Every row comes from one small tree of marks. The marks that hang from a mark follow it in brackets, in alphabetical order. Every link used is in the known rows. Which tree was each row made from?
Known rows:
lanu[fisu[monise sesug simut zudi[bidas]]]: -0.97,-0.45,0.01,-0.79,1.47,-3.32,-0.36,0.28,0.62,-0.18,-0.62,-2.54,1.85,1.09,2.87,0.71,0.28,-2.12,0.96,3.23
fisu[sesug]: 0.02,-1.87,0.29,-1.14,0.70,-2.85,0.81,-0.07,0.72,-1.93,0.80,-0.85,-0.90,0.71,1.70,-0.21,0.53,-1.05,0.48,2.23
navip[nebev vofe]: 1.10,-1.03,-0.46,-0.74,0.97,-2.11,1.96,0.03,0.76,-2.35,1.62,0.57,1.98,1.77,2.76,-1.23,-0.18,1.21,-0.73,1.62
simut[fisu[lanu zudi]]: -0.20,-0.78,-0.38,-0.11,1.18,-2.32,1.27,0.60,0.67,-1.36,1.06,-0.72,-0.78,1.40,2.87,-0.96,-0.10,-0.51,0.05,2.07
navip[fisu[lanu monise zudi] nebev vofe]: 0.03,0.63,-1.39,0.12,1.61,-2.44,2.39,1.38,0.67,-1.51,0.80,-0.14,2.58,2.81,3.71,-1.25,-0.91,1.19,-1.82,3.12
simut[fisu[lanu monise sesug]]: -0.60,-0.34,-0.10,-0.57,1.56,-2.22,1.44,0.98,0.62,-1.62,0.19,-1.26,0.63,1.12,2.52,-1.16,0.28,-1.56,-0.57,2.69
nebev[navip[fisu[lanu sesug]]]: 0.64,-1.08,0.07,-0.68,1.21,-2.57,-0.01,0.50,1.44,-2.16,0.35,0.29,0.80,0.36,2.67,-0.20,0.04,-1.51,0.69,1.18
fisu[monise zudi[bidas]]: -0.44,-0.57,-0.66,-1.55,-0.39,-2.57,0.35,0.08,0.21,-0.40,0.35,-1.27,0.55,1.56,2.93,-0.69,0.19,-1.14,0.02,3.13
bidas[zudi]: 0.26,-3.06,-0.54,-0.52,0.07,-1.94,1.12,-0.10,0.71,-1.69,1.12,-0.11,1.00,1.69,2.07,-0.69,0.38,0.26,0.30,2.34
simut[fisu[lanu monise zudi]]: -0.65,0.03,-0.73,-0.19,1.12,-1.97,1.45,1.02,0.54,-0.97,0.37,-0.98,-0.07,1.82,3.13,-1.13,-0.09,-0.67,-0.57,2.97
lanu[fisu[monise]]: -0.60,-0.17,-0.05,0.09,1.41,-1.18,0.42,-0.02,-0.39,-1.67,-0.25,-1.02,0.97,1.03,2.58,-1.08,1.08,-0.48,0.96,2.95
nebev[navip[fisu[lanu monise sesug] vofe]]: 0.95,0.08,-0.01,-0.56,1.34,-2.69,0.13,0.99,1.79,-2.01,-0.18,0.16,2.49,1.06,3.36,-0.41,-0.56,-0.25,-0.11,2.11
monise[fisu[lanu sesug simut]]: 0.32,-1.02,0.78,-1.41,0.61,-3.28,0.78,0.77,0.67,-0.65,-0.37,-1.53,0.29,0.28,2.33,1.45,-0.28,-1.01,0.66,2.35
monise[fisu[sesug simut zudi]]: -0.55,-1.32,0.08,-0.64,0.55,-3.47,0.17,0.38,0.27,-0.13,-0.35,-1.87,-0.68,0.94,2.15,1.70,-0.23,0.01,1.01,2.96
navip[fisu[simut] nebev vofe]: 1.03,-0.99,-0.91,-0.24,2.35,-2.07,0.85,0.23,0.10,-1.71,0.77,0.59,4.67,1.79,3.12,-0.93,-0.49,1.00,-0.56,0.89
fisu[lanu monise sesug simut zudi[bidas]]: 0.04,-0.46,0.07,-2.63,0.28,-4.30,0.71,1.21,1.98,0.33,-0.23,-2.18,1.18,1.27,3.14,1.37,-0.74,-3.24,-0.61,3.24
monise[fisu[zudi]]: -0.58,-0.90,-0.24,-0.07,-0.15,-2.35,0.57,0.03,-0.58,-0.75,0.24,-1.15,-1.50,1.15,2.34,0.12,0.17,1.20,1.12,2.98
fisu[monise sesug simut]: 0.10,-1.19,-0.03,-1.84,1.09,-2.74,0.41,0.56,0.98,-0.63,-0.55,-1.15,1.43,1.08,2.23,0.76,0.13,-1.98,-0.20,2.70
nebev[navip]: 1.19,-1.54,0.04,-1.20,0.17,-1.71,-0.25,-0.27,1.35,-1.93,0.64,0.92,0.33,0.42,2.59,-0.29,0.40,-0.84,1.14,0.92

Which tree is each row?
1.37,0.25,-0.46,-0.71,1.28,-2.75,-0.31,1.21,2.06,-0.71,-0.51,0.38,3.16,1.61,4.09,0.54,-1.24,-0.06,-0.11,1.97  nebev[navip[fisu[lanu monise simut zudi] vofe]]
-0.07,-1.49,0.46,-0.96,0.70,-2.87,0.02,0.12,-0.08,-0.66,-0.47,-1.44,0.55,0.37,1.97,1.16,0.13,-0.37,1.18,2.21  monise[fisu[sesug simut]]
-0.41,0.41,-1.14,0.07,1.89,-3.31,2.52,1.58,1.12,-1.63,0.73,-0.83,2.01,2.71,3.28,-0.73,-0.92,0.69,-2.00,3.54  navip[fisu[lanu monise sesug zudi] nebev vofe]
-1.03,-0.23,-0.38,-0.86,0.94,-3.22,1.02,0.87,0.78,-0.76,0.40,-2.08,0.65,1.36,2.98,-0.88,-0.07,-2.00,-0.49,2.99  simut[fisu[lanu monise sesug zudi[bidas]]]
1.44,-0.88,-0.20,-0.08,1.19,-1.87,-0.80,-0.15,0.82,-2.30,0.40,1.09,2.55,0.84,3.16,-0.97,-0.15,0.95,0.99,0.79  nebev[navip[fisu vofe]]
0.31,-0.64,0.19,-1.09,0.16,-3.05,0.75,0.86,0.61,0.03,-0.24,-1.26,-0.37,0.96,2.92,1.45,-0.63,-0.14,0.67,2.67  monise[fisu[lanu simut zudi]]
-0.98,-0.82,-0.46,-0.14,1.70,-1.77,0.71,0.32,-0.14,-1.61,0.10,-1.15,0.84,1.17,2.16,-1.45,0.70,-0.87,-0.08,2.52  simut[fisu[monise sesug]]
0.35,-0.65,0.26,-1.69,-0.32,-3.45,0.24,0.51,0.41,0.35,-0.11,-1.67,0.91,0.63,3.17,1.17,-0.62,-0.96,0.95,2.26  monise[fisu[lanu simut zudi[bidas]]]
0.19,-0.03,-1.54,-0.67,1.65,-2.72,0.59,0.56,0.10,-0.46,0.29,-0.46,5.50,2.45,3.78,-0.82,-0.81,0.40,-1.11,2.12  navip[fisu[monise simut zudi[bidas]] nebev vofe]
-0.89,-0.83,-0.62,-0.18,1.57,-2.03,0.32,0.35,-0.53,-1.66,-0.17,-0.97,1.20,1.25,2.12,-1.15,0.66,-0.71,-0.01,2.81  navip[fisu[monise sesug]]
0.31,-1.15,-0.78,0.03,0.88,-2.01,-0.66,-0.01,0.70,-1.56,0.41,0.62,0.45,1.04,2.90,-0.48,0.15,-0.11,1.11,1.32  nebev[navip[fisu[zudi]]]
-1.41,-0.65,-0.70,-0.41,1.05,-2.77,0.31,0.21,0.00,-0.79,0.30,-1.99,0.88,1.43,2.59,-1.19,0.39,-1.32,-0.03,2.84  simut[fisu[monise sesug zudi[bidas]]]
0.97,0.29,-0.92,-0.77,2.18,-2.13,1.74,1.32,0.68,-1.31,0.16,0.26,5.18,2.14,3.72,-0.79,-0.89,0.17,-1.65,1.94  navip[fisu[lanu monise simut] nebev vofe]
-0.26,-0.62,-1.18,-0.67,0.99,-2.72,1.69,0.50,0.12,-1.35,1.49,-0.36,2.01,1.71,3.18,-1.33,-0.19,-1.01,-0.68,1.68  navip[fisu[lanu zudi[bidas]] nebev]
-0.65,-0.45,-1.62,-0.03,1.71,-0.91,1.52,0.37,-0.96,-1.85,0.52,0.27,2.96,1.96,2.63,-2.04,0.60,-0.04,-0.93,2.08  navip[fisu[monise] nebev]
1.03,-0.21,-0.78,-0.33,1.37,-2.35,-0.97,0.62,1.36,-0.74,-0.60,0.45,3.36,1.68,3.76,0.25,-0.83,0.52,0.34,1.84  nebev[navip[fisu[monise simut zudi] vofe]]
